Known rows, with every step that occurs
G-Y-R: [-1.94 -2.74 -0.71 -0.76 -3.12 -0.92 -1.86  0.70 -2.45 -0.94  0.33  1.73
  1.14  0.05 -0.85  2.24 -1.94  0.45  2.20 -0.74 -0.84  2.08  1.68 -1.06
  2.26 -2.01  1.11 -1.02]
R-D-Y: [ 0.43  0.81 -0.35  0.19 -2.01  4.72 -0.29 -0.58 -0.97 -2.00 -1.09 -4.07
  0.36  2.59  0.01 -0.76  0.98 -3.40  0.40 -1.02 -0.95  2.50 -0.71 -0.66
 -2.10  0.16 -1.31 -1.36]
H-C-Y-R: [-0.28 -1.09  0.42 -0.12  0.03  1.92 -2.05  0.92 -2.25 -2.14  0.44 -1.82
 -0.06 -1.30 -0.91  2.69 -0.91 -0.78  1.83  2.48 -1.65  0.37  0.27 -0.21
  1.12 -0.94  1.28 -1.53]
T-H-C: [-3.07 -0.92 -0.28 -1.37  0.92  0.24 -0.38 -0.69 -2.04  0.53 -0.73 -2.13
  0.50 -1.46 -0.46 -0.61  0.18 -2.00 -0.22 -0.45  0.21  2.57  1.46  1.53
 -0.17  2.43 -1.66  0.07]
T-H-C-A-R: [-2.12 -0.86  1.06 -2.77 -1.36 -0.96 -2.77  1.15  0.34 -1.04  1.76 -1.40
  2.65  2.16 -1.52  0.41 -1.56 -0.69 -0.55 -0.27 -0.18  0.32  2.15 -1.99
  0.36  0.43  0.10  0.40]
D-R: [-6.97  0.88  0.39  0.53 -3.66  3.25  0.24 -1.95  0.08 -2.44 -2.25 -0.46
 -0.68  1.87  1.36  0.72 -1.19  0.62  1.83 -0.90 -1.64  0.72 -0.02 -1.47
 -0.34 -0.79  1.89  0.76]
Y-R-D-A-T-H-C: [-3.22 -1.16  0.21 -2.00  0.60 -0.36  0.13 -1.45 -2.23  1.19 -1.17 -2.68
  1.58 -2.85  0.29 -1.74 -0.35 -0.51 -2.04  1.58  1.75  1.21  1.04  1.17
 -0.97  2.70 -0.27 -1.10]
T-H-C-Y-R-D: [-1.48 -2.39  2.18 -0.39  1.23  2.48 -1.89 -1.73 -1.90 -0.58 -0.76 -3.23
  0.15 -0.12  2.19  0.10 -1.04 -1.11 -1.56  3.67  0.65 -2.61  0.49  1.03
  0.13  0.78  0.38 -0.86]
V-A-T-H-C-Y: [-2.07  0.87 -0.54 -0.68  2.95  1.17 -1.49  0.41 -0.73  1.29 -0.85 -3.50
  0.03 -2.40 -1.09  1.37 -0.80 -1.32 -0.65  1.27 -1.17  0.07 -0.55 -0.38
 -0.78 -0.41 -0.06  0.15]
D-H-C-Y: [-1.84  0.65 -1.24 -0.01  2.21  3.02 -1.45  1.74 -1.01 -0.70 -1.49 -3.01
 -1.71 -0.39 -1.94  3.31  0.56 -2.27  1.19  1.48 -1.50  0.35 -0.20  0.39
 -1.11 -1.00  0.71  0.40]
Y-R-D: [-1.63 -2.46  1.60 -0.58 -1.97  3.07 -1.48 -2.16 -1.58 -0.99 -0.11 -1.73
  0.89  0.84  2.36 -0.75 -0.90 -0.59  0.36  1.86  0.26 -1.88  0.63  0.05
  0.59  0.07  1.28 -0.86]
T-H-C-Y: [-1.33  0.37 -0.26 -0.21  2.69  1.58 -1.58  0.77 -1.13 -0.08 -1.40 -2.97
 -1.04 -0.56 -1.48  2.32 -0.16 -2.98 -0.09  1.18 -1.86  0.13  0.38  0.39
 -0.63  0.33 -0.75  0.45]
V-B: [-1.52  0.48 -1.67  0.49 -4.04 -0.38 -0.50 -0.76 -1.43 -1.58 -0.35  1.12
 -0.42  1.83  0.40  1.57 -0.54  0.61  3.33 -1.33 -1.78  0.59 -0.27 -2.10
  0.78 -2.35  1.58 -0.49]
Y-R-D-A-H: [ 0.92  1.06  2.15 -2.11 -3.27 -2.61 -3.25 -0.21 -1.39  1.16 -1.37  0.99
  1.68  1.64  1.41 -0.22  1.06 -0.58  0.96 -0.16  0.45  2.65  1.66 -1.33
 -1.49  1.02  3.95 -0.27]
H-C: [-2.81 -0.12 -1.54 -1.05 -0.40  2.10 -0.87  0.12 -2.22 -0.29  0.31 -2.69
  1.46 -0.76 -2.26  0.17  1.71 -2.08  2.19  0.19 -0.70  1.73  0.90  0.69
 -0.60  0.83 -1.11  0.29]
A-T: [-2.91  2.10 -1.94 -1.01 -4.79  1.41  0.15 -1.74 -0.36  2.30 -0.51 -0.89
  0.86 -2.36 -0.49 -2.30 -2.87 -0.94  1.12 -2.61 -1.88  0.83 -0.05 -3.83
 -0.18 -0.72  1.33 -0.04]
Y-R-D-H: [-2.87 -2.30  0.52 -0.60 -1.41  2.64 -0.30 -0.77 -0.50 -0.90 -1.78 -0.50
 -2.10  0.66  2.92  0.42 -1.32  0.55  0.34  0.21  1.40  0.79  0.21  0.70
  0.46 -0.70  3.23 -0.76]
G-Y-R-D-A-T: [-3.14 -0.03 -1.40 -1.99 -3.91 -0.21  0.30 -1.29 -0.77  1.55 -1.75 -0.10
  2.55 -1.00 -0.30 -1.21 -1.13  0.74 -0.17 -0.11  0.50 -0.06  0.35 -2.43
 -1.32 -0.80  2.69 -0.87]
Y-R-D-A-T: [-2.62  0.41 -0.74 -1.90 -4.09  0.89  0.60 -1.71 -0.45  0.99 -1.54 -0.68
  2.28 -1.09  0.39 -1.85 -1.17  0.54  0.21  0.00  0.20 -0.06 -0.15 -2.59
 -1.30 -0.28  3.19 -1.10]
Y-R-D-A: [-1.14 -2.15  0.74 -1.93 -2.38  1.03 -0.06 -0.34 -0.74 -2.68 -1.71  0.33
  2.13  3.24  0.84  1.12  2.09  0.26  1.80  1.00  0.72  0.81  0.68  0.29
 -0.93 -0.19  3.48 -1.11]
G-Y-R-D-H: [-3.48 -2.89 -0.03 -0.76 -1.28  1.65 -0.56 -0.34 -0.86 -0.24 -1.97 -0.07
 -1.67  0.79  2.27  1.02 -1.38  0.75  0.04  0.11  1.74  0.81  0.65  0.87
  0.48 -1.21  2.77 -0.49]
T-H: [-1.82 -1.06  0.77 -1.05 -1.41 -0.96 -0.02 -1.43 -0.33  0.52 -1.70  0.90
 -1.25  0.70  2.07 -0.74 -2.53 -1.70 -0.37 -3.54 -0.88  3.26  1.51 -0.45
  1.29  1.41 -0.07  0.28]
Y-R-D-H-C-A: [-2.54 -0.28  1.81 -2.07  0.84  2.78 -0.87  0.75 -1.07 -1.68  0.76 -0.48
  1.89  0.69 -1.01  0.11  0.65 -0.55  1.18  0.68  2.45 -0.28 -0.29  0.28
  0.84 -0.25  0.04 -0.30]
D-H-C-T: [-3.31  1.56 -1.63 -1.64  0.53  2.66 -0.46 -1.12 -0.42  0.62 -0.14  0.64
 -0.57  0.92 -1.03  1.63 -1.12  0.21  1.47 -3.29  0.28  3.02 -1.46  1.67
 -1.41 -0.85 -1.73  1.33]
R-D-H: [-3.41 -1.56 -0.17 -0.65 -1.32  3.02 -0.08 -0.86  0.02 -0.20 -2.30 -0.79
 -2.16  1.51  2.40  0.09 -0.58 -0.37  0.56 -0.84  1.01  0.87  0.23  0.62
 -0.29 -0.64  2.65  0.28]
T-H-C-A-E: [-0.01  0.17  0.09 -1.15 -0.20  0.84  0.90 -2.16  0.53  2.10  0.40 -0.41
  3.17 -1.29 -1.23  1.02  1.35 -2.67 -0.25 -2.24  2.17 -0.20 -1.19 -0.90
  0.75 -1.05 -0.81 -0.62]
G-Y-R-D: [-2.57 -3.16  0.71 -0.74 -1.65  1.46 -1.95 -1.57 -2.07 -0.11 -0.43 -1.02
  1.40  1.09  1.34  0.09 -0.94 -0.31 -0.06  1.74  0.63 -1.78  1.20  0.17
  0.65 -0.73  0.60 -0.43]

Rows
[-1.22  1.68 -0.15 -1.44 -0.85 -0.60 -2.95  0.27 -2.74  2.02  0.26 -2.22
  1.61 -1.56 -1.54 -0.56  1.47 -2.17  1.38  0.16 -0.30  2.85  1.61 -0.04
 -1.38  1.83 -0.09  0.48] -> A-H-C
[-1.21  1.92  0.52 -2.31  0.26  0.49 -2.33 -1.61 -1.34  1.36  0.21  0.58
  1.55  1.00 -0.46  0.86 -0.36  0.43  0.48 -1.28  1.04  2.22 -0.77  1.31
 -2.12  0.36 -0.97  0.73] -> Y-R-D-A-H-C-T
[ 1.10 -0.60  0.15  0.02 -3.42  2.29 -0.69  0.64 -1.94 -3.45  0.42 -1.12
  0.21  0.37 -0.06  0.92 -1.08 -0.89  2.26 -0.91 -1.58  4.25 -0.09 -1.22
  0.89 -0.79  0.86 -2.89] -> D-Y-R
[-3.50 -2.09 -0.09 -1.11 -1.82  1.84 -1.01 -0.43  0.51 -0.29 -1.58 -1.54
 -1.65  1.90  2.20  0.44 -1.49  0.17 -0.49 -0.07  0.78  0.37  0.99 -0.02
 -0.63 -0.58  3.19  0.21] -> A-R-D-H
[-2.63 -2.08  2.20 -2.16 -0.20  1.17 -2.49 -1.41 -0.04 -0.10  0.52 -3.09
  2.38  2.44  1.14 -1.32 -1.00 -1.19 -2.40  2.00  1.29 -2.89  1.58 -0.46
 -0.59  1.24 -0.21  0.59] -> T-H-C-A-R-D
[ 1.40  1.34  2.28 -1.76 -2.19 -2.28 -3.58  0.28 -1.26  1.06 -1.66  0.41
  1.15  1.48  1.07  0.66  0.97 -0.93  0.66  0.67 -0.02  1.87  1.37 -1.44
 -1.75  0.70  4.07 -0.20] -> C-Y-R-D-A-H
[-3.09  2.74 -0.68 -2.00 -2.51  1.89 -0.01 -0.86 -0.63  1.76  0.68 -1.04
  2.86 -2.46 -2.12 -2.50 -1.76 -0.95  0.70 -1.37  0.16 -0.40 -0.60 -3.39
 -0.18 -0.40 -0.12  0.02] -> H-C-A-T
[-1.75  1.48 -0.20 -2.10  0.16 -1.02 -3.20  0.45 -2.12  2.58  1.20 -2.46
  2.72 -2.26 -1.10 -0.66  1.79 -0.32  1.58  0.09  0.49  3.33  0.60 -0.02
 -1.16  0.71  0.57  0.28] -> V-A-H-C
[-1.97  0.38  0.77 -1.47 -0.37 -0.50 -0.14 -2.44  0.33  1.14 -1.33  2.37
 -1.45  1.56  2.01 -0.16 -3.86 -0.75 -0.77 -5.33 -0.54  3.56  0.08  0.29
  0.68  0.68 -1.63  1.07] -> C-T-H
[-0.17 -2.25 -1.26 -0.99 -2.28 -0.16  0.99 -2.24  0.31  1.35 -1.49  0.23
  3.36  0.36 -0.28  2.85  2.55 -1.02  0.01 -0.67  2.14 -0.18 -0.55 -0.40
 -0.62 -2.30  2.38 -1.40] -> G-Y-R-D-A-E
[-1.19 -2.24  1.20 -1.98  0.36  0.52 -0.29 -0.13 -1.04 -2.15 -2.28 -0.91
  1.56  2.16  0.72  1.48  2.02 -0.14 -0.01  2.46  1.27  0.28  0.61  1.36
 -1.40  0.73  2.59 -1.17] -> T-H-C-Y-R-D-A
[ 0.62 -0.52  0.97 -0.75 -0.22  0.01 -2.70  1.53 -2.33 -1.62 -0.06 -1.03
  0.50 -1.01 -0.88  2.87 -0.14 -0.34  1.55  2.57 -1.08  1.37  0.65 -0.43
  0.25 -0.39  2.52 -1.63] -> D-A-H-C-Y-R
[-2.48  0.84  1.22 -1.88 -1.89 -1.12  0.47 -1.98  0.26  2.08 -1.18  0.98
  0.25 -1.32  1.43 -2.79 -4.09 -1.04 -1.73 -3.60  0.24  1.54  0.52 -2.51
  1.25  1.09 -0.05  0.02] -> C-A-T-H
[ 0.31  0.20 -0.35 -0.24 -2.46  3.60 -1.34 -0.03 -0.39 -2.14 -0.41 -4.74
  0.80  3.09 -0.12 -0.47  0.21 -2.79 -0.61 -0.32 -1.18  2.01  0.15 -1.39
 -2.36  0.21 -0.77 -1.32] -> A-R-D-Y
[-3.30 -1.78  0.66 -1.50 -1.43  2.04 -1.08 -0.12  0.84 -0.64 -1.14 -1.00
 -1.00  2.53  1.85  0.37 -1.35  0.19 -0.50 -0.19  1.40 -0.18  0.76 -0.38
 -0.23 -0.81  2.80  0.35] -> C-A-R-D-H
[-3.79  2.03 -0.23 -2.03 -1.69  2.35  0.12 -1.16 -0.38  2.11 -0.11 -1.66
  2.12 -2.52 -0.93 -2.77 -1.84 -0.43 -0.43 -0.45  1.45 -1.22 -0.82 -2.52
 -0.65 -0.22  0.45 -0.03] -> R-D-H-C-A-T
[-4.36 -2.34 -1.01 -1.20  1.10  1.58 -0.90  0.22 -2.56  0.25 -0.97 -2.59
  0.30 -1.31 -0.56  0.88  0.97 -0.22 -0.09  2.08  2.13  0.94  0.97  2.46
 -0.79  0.38  0.16 -0.36] -> G-Y-R-D-H-C
[ 0.11  0.05  0.84 -0.96 -0.41  2.83 -1.17  0.01 -0.65 -1.91 -0.19 -4.98
  1.44  2.48 -0.22 -1.00  0.27 -2.87 -2.06  0.27  0.40  1.70  0.18 -0.42
 -2.25  1.27 -1.95 -1.42] -> T-H-C-A-R-D-Y
[-0.74 -1.36  0.26 -0.11  0.32  1.90 -1.74  1.27 -1.98 -2.14 -0.14 -1.53
 -0.93 -1.46 -0.46  2.97 -1.13 -0.21  1.53  2.39 -1.06  0.82  0.13  0.15
  1.07 -1.13  2.02 -1.60] -> D-H-C-Y-R
[-0.36 -0.73  0.32 -0.95 -0.12  2.10  0.61 -2.17  0.28  1.44  0.50 -1.07
  2.95 -1.59 -0.51  1.40  1.56 -1.53 -0.35 -0.26  3.30 -1.37 -1.68 -0.34
  0.54 -1.74  0.57 -1.32] -> Y-R-D-H-C-A-E
[-2.72  0.33  0.20 -1.29 -2.43 -1.29  0.58 -2.43 -0.15  2.57 -1.92  0.22
 -0.68 -2.06  1.97 -2.64 -4.24 -1.06 -1.81 -3.48 -0.65  2.25  0.94 -2.08
  0.79  1.47  0.30 -0.10] -> A-T-H
[ 0.94  3.39  2.59 -1.96 -3.08 -1.67 -3.85  0.50 -0.69  1.79  0.59  1.88
  1.67  1.45 -0.26 -0.87 -0.57 -1.89  1.96 -2.98 -0.36  2.46  1.14 -3.23
  0.30  0.19  1.54  1.02] -> C-A-H
[-1.33 -2.00  1.52 -0.28  0.51  3.53 -2.10 -1.41 -1.94 -0.97 -0.27 -3.44
  0.65  0.05  1.24  0.49 -0.25 -1.14 -0.34  4.00  0.11 -3.03  0.27  0.59
 -0.15  0.00  0.70 -0.78] -> H-C-Y-R-D
[-3.67 -1.82 -0.51 -1.07  0.89  2.64 -0.56 -0.21 -2.28 -0.41 -0.75 -3.15
 -0.03 -1.38  0.14  0.27  1.00 -0.44  0.37  2.19  1.84  0.84  0.51  2.34
 -0.76  0.84  0.71 -0.65] -> Y-R-D-H-C
[-1.75 -1.19  0.00 -2.01 -2.22  1.42  0.19 -0.40 -0.17 -2.02 -2.17  0.04
  2.00  4.10  0.29  0.79  2.83 -0.70  1.93 -0.05  0.35  0.75  0.55  0.03
 -1.71 -0.15  2.87 -0.11] -> R-D-A
[ 0.49 -1.38 -0.77 -0.73 -0.44  1.17  0.85 -2.07  0.16  0.81 -1.38 -1.78
  2.98 -0.57 -0.58  3.00  3.37 -1.66 -0.23  1.17  1.91 -1.15 -1.26  0.17
 -1.37 -1.57  2.26 -1.68] -> H-C-Y-R-D-A-E
[-1.58  2.53 -0.03 -2.35  0.32  0.64 -2.18 -1.65 -0.94  1.81 -0.13  0.41
  1.48  1.59 -0.83  0.65  0.15 -0.21  0.62 -2.03  0.73  2.29 -0.80  1.24
 -2.66  0.41 -1.43  1.47] -> R-D-A-H-C-T
[-2.72  1.92 -1.46 -1.57  0.05  2.66 -0.93 -1.49 -0.78  0.54  0.61  0.34
  0.77  1.16 -1.74  1.19 -0.84 -0.52  1.99 -3.23 -0.60  2.29 -1.22  1.00
 -1.27 -0.69 -2.80  1.52] -> H-C-T
[-1.90 -1.72  1.82 -0.51  0.70  2.30 -1.59 -2.22 -1.71  0.53 -0.83 -3.49
  0.38 -1.54  2.02 -0.91 -1.88 -0.83 -2.29  3.74  0.74 -3.05  0.26  0.31
 -0.25  0.83  0.53 -1.08] -> A-T-H-C-Y-R-D
[-3.09 -0.82  1.21 -2.20  1.00  1.77 -1.14  1.18 -1.40 -1.01  0.56  0.02
  2.25  0.85 -1.70  0.78  0.57 -0.37  0.85  0.63  2.74 -0.31  0.09  0.30
  0.82 -0.80 -0.45 -0.01] -> G-Y-R-D-H-C-A
[-2.50 -2.15  0.66 -1.26 -2.46  1.96 -2.60 -1.63  0.02 -0.18  0.12 -3.15
  1.43  2.80  1.41 -0.73 -1.04 -1.17 -0.89  1.38 -0.56 -2.42  1.75 -1.23
 -0.86  0.25  1.06  0.66] -> A-R-D
[-0.84 -0.78  0.61 -0.34  0.22  0.78 -1.61  0.12 -2.02 -0.72 -0.18 -1.87
 -0.27 -2.93 -0.10  1.37 -2.50 -0.38 -0.10  2.23 -1.09  0.33  0.31 -0.65
  1.04 -0.11  1.19 -1.78] -> A-T-H-C-Y-R
[-0.99 -1.34  2.16 -0.86  1.08  1.81 -3.35 -1.15 -1.77  0.59  0.32 -3.40
  1.50 -0.84  1.89  0.02 -0.16  0.06 -0.69  4.00  0.95 -2.12 -0.08  0.35
 -0.41 -0.24  1.60 -0.76] -> V-A-H-C-Y-R-D
[-1.81 -0.66  1.17 -1.58 -0.89 -1.48  0.48 -1.91 -0.25  1.41 -2.78 -0.14
 -0.24 -1.35  2.38 -1.41 -3.21 -0.24 -2.75 -0.61  0.42  0.87  0.65 -1.20
 -0.10  1.35  1.83 -0.98] -> C-Y-R-D-A-T-H
[-2.11  0.45  1.75 -2.34  0.94  1.12 -0.73  0.44 -0.83 -0.81  0.73  0.09
  2.29  0.98 -1.54 -0.46  0.24 -1.87  0.85 -1.36  1.23  0.79  0.29 -0.37
  1.13  0.70 -1.69  0.42] -> T-H-C-A
[ 0.50  1.61  1.71 -2.19 -3.19 -2.34 -3.07 -0.21 -1.00  1.57 -1.67  0.76
  1.52  2.15  1.06 -0.37  1.55 -1.20  1.05 -0.92  0.20  2.66  1.63 -1.51
 -2.06  1.12  3.56  0.40] -> R-D-A-H
[-3.95 -0.08 -0.76 -2.05  0.90 -0.37 -0.13 -1.16 -1.53  2.40 -0.14 -2.80
  1.61 -3.75 -0.18 -2.02 -0.79 -0.19 -1.04 -0.40  0.97  2.32  0.33  0.37
 -0.42  1.69 -0.94 -0.36] -> V-A-T-H-C
[ 0.48  0.55  0.47 -0.70 -2.03  3.71 -1.42  0.22 -0.17 -2.42  0.01 -4.22
  1.40  3.61 -0.48 -0.46  0.29 -2.77 -0.58 -0.35 -0.60  1.50 -0.12 -1.68
 -2.09 -0.03 -1.03 -1.27] -> C-A-R-D-Y
[-0.76 -0.11 -0.14 -1.07 -0.04  2.32  0.82 -2.11  0.62  1.81  0.21 -1.21
  2.93 -1.00 -0.87  1.16  2.02 -2.15 -0.25 -0.97  3.02 -1.46 -1.69 -0.48
 -0.01 -1.66  0.08 -0.58] -> R-D-H-C-A-E
[-4.04 -1.61 -0.96 -1.43  0.62  2.18 -1.10  0.17 -1.44  0.11 -0.57 -3.84
  0.14 -0.48 -0.35  0.21  0.86 -0.65 -0.30  1.97  1.42  0.65  1.10  1.77
 -1.49  1.06  0.56 -0.02] -> A-R-D-H-C
[-2.09  0.20 -0.74 -0.04  2.77  3.54 -1.62  1.09 -1.11 -0.41 -1.73 -3.78
 -1.49 -0.25 -1.23  2.75  0.71 -2.32  0.37  2.54 -0.87 -1.00 -0.30  0.95
 -1.45 -0.64  0.57  0.42] -> R-D-H-C-Y
[-2.63  0.72  0.78 -2.15  0.42  2.53 -0.55  1.35 -0.56 -1.44  0.57  0.07
  1.68  1.14 -2.05  0.46  0.99 -1.17  2.21 -1.05  1.52  0.88 -0.33 -0.26
  0.66 -0.58 -0.24  0.39] -> D-H-C-A
[-0.57 -1.02  0.62 -0.85  0.12  0.20 -1.16  0.61 -1.91 -1.28 -0.65 -1.32
  0.24 -2.14 -0.39  1.95 -1.56  0.02  0.08  2.36 -0.69  0.85  0.24 -0.47
  0.48 -0.14  2.03 -2.02] -> D-A-T-H-C-Y-R
